Each row comes from the steps of one path. Every step used is in the known rows, and no mark comes twice. Write the path behind each row, first mark first.
Known rows:
T-M-Q-Z: | -.05 | -.10 |  .20 |  .04 | -.06 |  .24 | -.03 | -.09 | -.02 |  .13 |  .23 | -.17 | -.42 |  .33 | -.12 |  .02 | -.15 |  .09 |  .08 |
M-Q-Z: | -.12 | -.05 |  .25 | -.12 |  .01 |  .18 | -.09 | -.11 | -.11 |  .10 |  .21 | -.16 | -.40 |  .35 | -.04 |  .02 | -.19 |  .12 |  .01 |
M-R: |  .02 |  .00 | -.02 | -.04 |  .08 |  .27 | -.07 | -.08 | -.21 |  .18 |  .12 | -.15 | -.24 |  .13 | -.10 | -.11 | -.19 |  .05 |  .03 |
R-M-Q-Z: | -.14 | -.12 |  .19 | -.24 |  .04 |  .23 | -.09 | -.17 | -.10 |  .13 |  .14 | -.21 | -.36 |  .48 | -.01 |  .05 | -.16 |  .19 |  .06 |
X-T: |  .01 |  .17 | -.12 | -.01 |  .01 |  .18 | -.02 |  .07 | -.08 |  .10 |  .11 | -.14 | -.14 |  .17 | -.03 |  .01 | -.17 |  .14 |  .07 |
T-M-R-Q-Z: |  .09 | -.10 |  .03 |  .38 | -.12 |  .30 | -.06 | -.13 | -.18 |  .10 |  .23 | -.09 | -.52 |  .34 | -.21 | -.07 | -.20 |  .20 |  .19 |
R-X-T-M: |  .12 |  .19 | -.16 |  .50 | -.16 |  .19 |  .00 |  .09 |  .05 |  .07 |  .04 | -.11 | -.20 |  .21 | -.15 | -.04 | -.11 |  .19 |  .21 |
T-M-Q: |  .11 | -.01 |  .08 |  .04 |  .00 |  .21 | -.05 | -.05 | -.01 |  .19 |  .12 | -.18 | -.24 |  .21 | -.11 | -.06 | -.09 |  .03 |  .08 |
M-R-Q-T-X: |  .23 |  .13 |  .06 |  .44 | -.03 |  .35 | -.11 |  .06 | -.13 |  .39 |  .07 |  .00 | -.47 |  .14 | -.16 | -.14 | -.11 |  .21 |  .26 |
R-M-Q-T-X: |  .07 |  .07 |  .16 | -.02 |  .07 |  .33 | -.08 |  .02 |  .05 |  .46 |  .00 | -.13 | -.34 |  .27 | -.03 | -.03 | -.03 |  .17 |  .20 |
R-M-Q: |  .04 | -.03 |  .06 | -.25 |  .10 |  .21 | -.10 | -.14 | -.09 |  .20 |  .03 | -.21 | -.16 |  .35 |  .00 | -.03 | -.11 |  .12 |  .06 |
Q-T-X-Y: |  .24 |  .22 |  .07 | -.08 | -.03 |  .43 | -.08 |  .18 |  .08 |  .42 |  .08 |  .06 | -.48 |  .26 |  .04 |  .06 | -.05 |  .04 |  .15 |
Q-Z-M: | -.20 | -.04 |  .14 | -.19 |  .05 |  .32 | -.08 | -.01 | -.06 |  .07 |  .14 | -.01 | -.20 |  .25 | -.05 |  .10 | -.22 |  .22 |  .05 |
Z-M-Q: | -.02 |  .01 |  .13 | -.24 |  .16 |  .24 | -.13 | -.10 | -.16 |  .18 |  .04 | -.12 | -.01 |  .16 |  .01 | -.02 | -.16 |  .14 |  .03 |
Q-T: |  .05 |  .21 |  .02 |  .05 |  .01 |  .25 | -.07 |  .07 |  .02 |  .29 |  .09 | -.03 | -.25 |  .13 | -.11 |  .08 | -.09 |  .11 |  .05 |
X-T-M-Q: |  .09 |  .08 | -.05 |  .12 | -.01 |  .19 | -.02 | -.04 | -.09 |  .17 |  .14 | -.25 | -.18 |  .20 | -.06 | -.04 | -.14 |  .11 |  .12 |
X-T-M: |  .07 |  .13 | -.17 |  .16 | -.06 |  .24 |  .02 |  .09 |  .01 |  .13 |  .13 | -.15 | -.18 |  .15 | -.10 |  .01 | -.14 |  .12 |  .15 |
Z-Q-T-X: |  .09 |  .14 |  .07 |  .15 |  .06 |  .47 | -.02 |  .11 |  .18 |  .29 |  .01 |  .09 | -.42 |  .10 | -.17 |  .07 | -.05 |  .15 |  .18 |
R-Q-Z-X: | -.02 |  .07 |  .20 |  .28 | -.05 |  .25 | -.08 | -.01 | -.09 | -.09 |  .09 |  .00 | -.30 |  .30 | -.08 |  .09 | -.19 |  .28 |  .05 |
Q-T-M-R-X: |  .14 |  .16 | -.05 |  .59 | -.09 |  .31 | -.05 | -.03 | -.06 |  .31 |  .05 | -.09 | -.35 |  .14 | -.24 | -.07 | -.09 |  .14 |  .19 |
Z-X-T: | -.07 |  .23 | -.02 |  .11 |  .08 |  .25 | -.01 |  .08 | -.10 | -.01 |  .01 | -.14 | -.01 |  .08 |  .00 |  .06 | -.19 |  .17 |  .01 |

Write each row's path:
|  .23 |  .08 | -.22 |  .45 | -.07 |  .27 | -.05 | -.07 | -.25 |  .13 |  .14 | -.16 | -.27 |  .20 | -.16 | -.13 | -.19 |  .22 |  .23 | => X-T-M-R-Q
|  .13 |  .14 | -.02 |  .21 |  .09 |  .36 | -.17 | -.12 | -.30 |  .30 |  .04 |  .00 | -.15 |  .12 | -.11 | -.02 | -.17 |  .29 |  .16 | => Z-M-R-Q-T
|  .08 |  .13 |  .23 |  .09 |  .04 |  .28 | -.08 |  .09 |  .03 |  .42 |  .07 | -.08 | -.38 |  .14 | -.06 | -.05 | -.06 |  .10 |  .15 | => M-Q-T-X
|  .12 |  .17 | -.03 |  .21 | -.06 |  .31 | -.02 |  .09 |  .12 |  .33 |  .10 | -.05 | -.27 |  .12 | -.18 |  .07 | -.06 |  .08 |  .12 | => Q-T-M
|  .26 | -.02 | -.09 |  .37 | -.06 |  .29 | -.07 | -.09 | -.17 |  .17 |  .12 | -.10 | -.32 |  .21 | -.21 | -.15 | -.15 |  .14 |  .18 | => T-M-R-Q
|  .04 |  .16 | -.13 |  .36 | -.02 |  .19 | -.06 | -.05 | -.26 |  .09 |  .05 | -.18 | -.22 |  .17 | -.10 | -.13 | -.20 |  .21 |  .14 | => M-R-X-T
|  .13 |  .14 | -.07 |  .22 |  .02 |  .45 |  .00 | -.02 |  .16 |  .22 |  .05 |  .02 | -.33 |  .12 | -.24 |  .15 | -.04 |  .12 |  .14 | => Z-Q-T-M
|  .04 |  .01 |  .11 |  .18 | -.13 |  .19 | -.10 | -.02 | -.06 |  .02 |  .18 |  .01 | -.43 |  .39 | -.12 |  .03 | -.18 |  .24 |  .11 | => R-Q-Z
| -.04 | -.01 |  .22 | -.36 |  .11 |  .39 | -.12 | -.19 | -.18 |  .06 |  .06 | -.16 | -.33 |  .56 |  .17 |  .16 | -.16 |  .16 |  .00 | => R-M-Q-Z-X-Y
|  .18 |  .00 |  .08 |  .27 | -.06 |  .47 | -.09 | -.14 | -.26 |  .03 |  .15 | -.05 | -.49 |  .41 | -.03 |  .05 | -.20 |  .17 |  .12 | => T-M-R-Q-Z-X-Y
|  .26 |  .18 |  .18 | -.12 |  .02 |  .38 | -.12 |  .06 | -.03 |  .47 |  .09 | -.04 | -.48 |  .31 |  .08 |  .01 | -.05 |  .03 |  .14 | => M-Q-T-X-Y
|  .15 |  .10 |  .07 |  .32 |  .07 |  .44 | -.14 |  .03 | -.18 |  .41 |  .01 |  .05 | -.27 |  .09 | -.12 | -.11 | -.14 |  .30 |  .27 | => Z-M-R-Q-T-X
|  .09 |  .09 | -.06 |  .26 |  .01 |  .36 | -.03 | -.03 | -.09 |  .36 |  .14 | -.13 | -.33 |  .08 | -.20 | -.02 | -.12 |  .06 |  .13 | => Q-T-M-R
|  .05 |  .05 | -.19 |  .20 |  .01 |  .30 |  .01 | -.03 | -.19 |  .17 |  .16 | -.23 | -.22 |  .11 | -.12 | -.09 | -.20 |  .11 |  .15 | => X-T-M-R
| -.24 |  .13 |  .11 |  .12 |  .02 |  .27 |  .00 |  .05 | -.12 | -.08 |  .12 | -.13 | -.20 |  .21 | -.01 |  .14 | -.24 |  .24 |  .01 | => Q-Z-X-T
|  .32 |  .18 | -.14 |  .38 | -.02 |  .55 | -.07 | -.17 | -.07 |  .25 |  .01 |  .01 | -.52 |  .30 | -.15 |  .07 | -.06 |  .12 |  .20 | => Z-Q-T-M-R-X-Y
|  .06 |  .01 |  .24 | -.06 |  .00 |  .40 | -.07 | -.10 | -.10 |  .06 |  .15 | -.13 | -.40 |  .41 |  .06 |  .14 | -.15 |  .05 |  .01 | => T-M-Q-Z-X-Y
|  .12 |  .00 | -.04 |  .09 |  .10 |  .32 | -.16 | -.13 | -.32 |  .15 |  .05 | -.03 | -.10 |  .16 | -.09 | -.11 | -.21 |  .25 |  .14 | => Z-M-R-Q
| -.01 |  .18 | -.08 |  .28 |  .01 |  .31 |  .04 |  .10 |  .00 |  .02 |  .03 | -.15 | -.03 |  .07 | -.07 |  .06 | -.15 |  .15 |  .09 | => Z-X-T-M
